Every row comes from one small tree of marks. Brackets hold a mark, then the marks that hang from it, in alphabetical order. Every link used is in the known rows. Which tree was each row made from?
Known rows
{Y {L S} R}: [-0.05 -0.02  0.00  0.09 -0.07 -0.02 -0.25 -0.14 -0.26 -0.15  0.03  0.19
 -0.13  0.29  0.27 -0.12  0.28  0.21 -0.03]
{G P Y}: [ 0.14 -0.04  0.15 -0.04 -0.58 -0.21  0.02  0.11 -0.24 -0.16  0.10  0.12
  0.25  0.15  0.20 -0.05 -0.07  0.18 -0.03]
{G P {Y R T}}: [ 0.05 -0.03  0.16 -0.10 -0.37 -0.07 -0.05 -0.03 -0.21 -0.25  0.07  0.27
  0.08  0.16  0.46  0.04 -0.05  0.22  0.08]
{Y T}: [-0.05  0.03 -0.11 -0.16 -0.31 -0.11 -0.27 -0.10 -0.22 -0.25 -0.05  0.04
  0.10  0.35  0.25 -0.24  0.06  0.13 -0.07]
{P G}: [-0.06  0.01 -0.09 -0.04 -0.32 -0.03 -0.16 -0.01 -0.23 -0.27  0.03 -0.02
  0.20  0.12  0.38 -0.15  0.04  0.14 -0.19]
{Y {L S} T}: [-0.18 -0.02 -0.12  0.06 -0.17 -0.03 -0.18 -0.09 -0.22 -0.16 -0.03  0.11
 -0.08  0.45  0.27 -0.18  0.18  0.16  0.01]
{Q {G P}}: [ 0.14 -0.05  0.08 -0.07 -0.54 -0.16 -0.03  0.07 -0.27 -0.22  0.12  0.08
  0.24  0.22  0.27 -0.12  0.10  0.19  0.03]
{Q {G P {Y L}}}: [ 0.06 -0.09  0.08  0.12 -0.52 -0.18  0.24  0.03 -0.25 -0.16  0.14  0.13
  0.25  0.09  0.29  0.07  0.13  0.21  0.10]
{R {Y L T}}: [-0.17  0.08 -0.20 -0.03 -0.33 -0.16 -0.22 -0.21 -0.21 -0.23  0.01  0.22
  0.05  0.43  0.36 -0.21  0.17  0.17  0.02]
{P {G Y}}: [ 0.02 -0.02 -0.02 -0.01 -0.39 -0.02  0.01  0.05 -0.22 -0.25  0.09 -0.01
  0.27  0.02  0.29 -0.03 -0.02  0.14 -0.16]
{Q {G Y}}: [ 0.20 -0.03  0.04 -0.04 -0.52 -0.08  0.02  0.04 -0.25 -0.20  0.12  0.04
  0.29  0.06  0.06 -0.09  0.15  0.14 -0.02]
{Q {G P Y}}: [ 0.22 -0.07  0.16 -0.01 -0.64 -0.16  0.12  0.12 -0.25 -0.19  0.17  0.11
  0.31  0.09  0.21  0.01  0.04  0.19  0.06]
{R {Y {L H}}}: [ 0.01  0.05 -0.01 -0.02 -0.36 -0.35 -0.35 -0.10 -0.23 -0.08  0.04  0.24
  0.06  0.30  0.23 -0.22  0.37  0.16 -0.04]
{T {Y {L S} R}}: [-0.04  0.00 -0.01  0.15 -0.20 -0.04 -0.15 -0.05 -0.24 -0.17  0.09  0.23
 -0.11  0.19 -0.12 -0.16  0.41  0.25 -0.09]
{L H S}: [ 0.12  0.00  0.11 -0.06 -0.29 -0.18 -0.41  0.10 -0.25 -0.06  0.03  0.13
 -0.04  0.29  0.10 -0.30  0.28  0.12 -0.09]
{R {Y L}}: [-0.03  0.07 -0.12  0.00 -0.39 -0.23 -0.19 -0.15 -0.24 -0.17  0.06  0.19
  0.12  0.31  0.20 -0.20  0.21  0.18 -0.06]
{Y {L H S} R T}: [-0.13 -0.02  0.04  0.01  0.02 -0.08 -0.39 -0.13 -0.21 -0.11 -0.03  0.29
 -0.25  0.35  0.43 -0.12  0.39  0.19  0.07]
{Q {G P {Y R T}}}: [ 0.11 -0.07  0.14 -0.09 -0.42 -0.01  0.08 -0.02 -0.22 -0.29  0.15  0.28
  0.14  0.13  0.50  0.07  0.07  0.23  0.17]
{F H}: [-0.04  0.00 -0.13 -0.02 -0.32 -0.21 -0.13 -0.01 -0.25 -0.21  0.01 -0.04
  0.23  0.16  0.29 -0.24  0.14  0.15 -0.07]
{L H}: [ 0.11  0.02  0.08 -0.14 -0.34 -0.29 -0.39  0.01 -0.25 -0.11  0.00  0.06
  0.11  0.21  0.12 -0.25  0.28  0.12 -0.12]
{R {Y {L H} T}}: [-0.11  0.07 -0.10 -0.06 -0.29 -0.28 -0.34 -0.15 -0.20 -0.14  0.00  0.28
 -0.02  0.40  0.37 -0.21  0.33  0.15  0.03]
{Q {G P {Y R}}}: [ 0.22 -0.07  0.22 -0.03 -0.48 -0.06  0.08  0.04 -0.25 -0.22  0.20  0.25
  0.21  0.03  0.33  0.07  0.10  0.23  0.10]

Which tree is each row?
[ 0.02 -0.02  0.09  0.11 -0.17 -0.15 -0.28  0.01 -0.23 -0.07  0.09  0.29
 -0.17  0.20 -0.08 -0.18  0.55  0.24 -0.07] => {T {Y {L H S} R}}
[-0.07 -0.01 -0.02 -0.05 -0.20  0.14 -0.07 -0.10 -0.19 -0.33  0.07  0.16
  0.08  0.04  0.57  0.06  0.01  0.18 -0.05] => {P {G {Y R T}}}
[-0.11 -0.01  0.01 -0.09 -0.04 -0.18 -0.40 -0.24 -0.21 -0.15 -0.07  0.23
 -0.11  0.26  0.48 -0.10  0.38  0.18  0.03] => {Y {L H} R T}
[-0.11 -0.04 -0.09  0.13 -0.31 -0.04  0.07 -0.04 -0.21 -0.20  0.07  0.00
  0.22  0.01  0.38  0.07  0.05  0.17 -0.12] => {P {G {Y L}}}
[-0.17 -0.01 -0.07  0.03 -0.01  0.04 -0.26 -0.20 -0.23 -0.19 -0.02  0.21
 -0.18  0.39  0.42 -0.11  0.25  0.21  0.05] => {Y {L S} R T}
[-0.06 -0.01 -0.09  0.16 -0.35 -0.12 -0.07  0.05 -0.23 -0.13  0.07  0.12
 -0.01  0.25 -0.24 -0.22  0.33  0.21 -0.12] => {T {Y {L S}}}
[-0.12 -0.03 -0.03  0.01 -0.14 -0.14 -0.33 -0.04 -0.21 -0.08 -0.04  0.18
 -0.14  0.43  0.32 -0.19  0.34  0.15  0.05] => {Y {L H S} T}
[ 0.03  0.01  0.06  0.03 -0.23 -0.26 -0.28 -0.09 -0.23 -0.12  0.04  0.24
 -0.05  0.05 -0.05 -0.14  0.52  0.22 -0.11] => {T {Y {L H} R}}
[-0.11  0.05 -0.08  0.03 -0.26 -0.17 -0.33 -0.05 -0.20 -0.09  0.05  0.35
 -0.16  0.51  0.35 -0.24  0.35  0.17  0.07] => {R {Y {L H S} T}}
[-0.10 -0.06  0.00  0.21 -0.11  0.15  0.02 -0.04 -0.21 -0.19  0.13  0.19
 -0.03  0.06  0.44  0.10  0.15  0.22 -0.05] => {P {G {Y {L S} R}}}
[-0.16  0.06 -0.18  0.05 -0.27 -0.06 -0.22 -0.12 -0.21 -0.18  0.05  0.29
 -0.09  0.53  0.31 -0.24  0.20  0.18  0.05] => {R {Y {L S} T}}
[ 0.00 -0.03  0.12  0.06 -0.05 -0.14 -0.39 -0.07 -0.24 -0.05  0.02  0.26
 -0.19  0.23  0.27 -0.14  0.45  0.20 -0.01] => {Y {L H S} R}
[-0.16  0.01 -0.10 -0.06 -0.07 -0.07 -0.27 -0.29 -0.22 -0.24 -0.06  0.17
 -0.05  0.27  0.44 -0.09  0.23  0.20  0.00] => {Y L R T}
[ 0.07 -0.05 -0.02  0.10 -0.41 -0.12  0.10 -0.07 -0.25 -0.16  0.10  0.04
  0.24  0.06  0.15 -0.01  0.23  0.16  0.03] => {Q {G {Y L}}}
[-0.11 -0.01 -0.09 -0.04 -0.36  0.04  0.00 -0.01 -0.18 -0.29  0.05  0.03
  0.20  0.12  0.48 -0.02 -0.06  0.14 -0.08] => {P {G {Y T}}}
[-0.08 -0.04 -0.01  0.11 -0.16  0.02  0.01 -0.14 -0.21 -0.22  0.09  0.12
  0.12 -0.07  0.48  0.13  0.13  0.21 -0.08] => {P {G {Y L R}}}
[-0.23 -0.03 -0.15  0.09 -0.23  0.03  0.08 -0.10 -0.17 -0.26  0.01  0.04
  0.15  0.12  0.52  0.07  0.02  0.16 -0.04] => {P {G {Y L T}}}
[ 0.08 -0.09  0.16  0.10 -0.38 -0.10  0.13 -0.05 -0.25 -0.19  0.17  0.25
  0.16  0.02  0.41  0.16  0.20  0.26  0.14] => {Q {G P {Y L R}}}
[-0.22 -0.03 -0.09  0.08 -0.11  0.09  0.02 -0.19 -0.18 -0.28  0.03  0.16
  0.03  0.07  0.65  0.14  0.08  0.21  0.00] => {P {G {Y L R T}}}
[-0.07 -0.06  0.08  0.02 -0.26 -0.11  0.04 -0.13 -0.20 -0.21  0.04  0.28
  0.04  0.20  0.53  0.11  0.04  0.24  0.13] => {G P {Y L R T}}
[-0.04  0.05 -0.10  0.09 -0.33 -0.14 -0.21 -0.06 -0.25 -0.13  0.09  0.25
 -0.01  0.44  0.18 -0.25  0.23  0.20 -0.03] => {R {Y {L S}}}
[-0.12  0.01 -0.07 -0.05 -0.19 -0.26 -0.34 -0.14 -0.20 -0.12 -0.08  0.09
 -0.01  0.32  0.35 -0.15  0.33  0.13  0.00] => {Y {L H} T}
[ 0.00 -0.03  0.05  0.07 -0.18 -0.22 -0.33  0.02 -0.25 -0.03  0.00  0.12
 -0.08  0.33  0.18 -0.19  0.38  0.15 -0.03] => {Y {L H S}}
[-0.05 -0.04  0.02  0.11 -0.27 -0.16 -0.05  0.02 -0.20 -0.11  0.06  0.07
  0.16 -0.01  0.40  0.05  0.22  0.15 -0.10] => {P {G {Y {L H}}}}
[ 0.02 -0.01  0.07 -0.03 -0.09 -0.25 -0.39 -0.17 -0.24 -0.11 -0.02  0.20
 -0.05  0.14  0.30 -0.09  0.42  0.18 -0.04] => {Y {L H} R}
[-0.24 -0.05 -0.14  0.18 -0.20  0.14  0.08  0.00 -0.18 -0.21  0.06  0.10
  0.01  0.23  0.49  0.04  0.06  0.17  0.01] => {P {G {Y {L S} T}}}
[ 0.02 -0.09  0.18  0.15 -0.28 -0.07  0.05  0.03 -0.24 -0.11  0.14  0.30
 -0.04  0.20  0.31  0.07  0.11  0.26  0.09] => {G P {Y {L S} R}}
[-0.18 -0.04 -0.06  0.06 -0.22 -0.10 -0.05 -0.04 -0.16 -0.17  0.00  0.10
  0.08  0.10  0.54  0.08  0.18  0.15 -0.02] => {P {G {Y {L H} T}}}
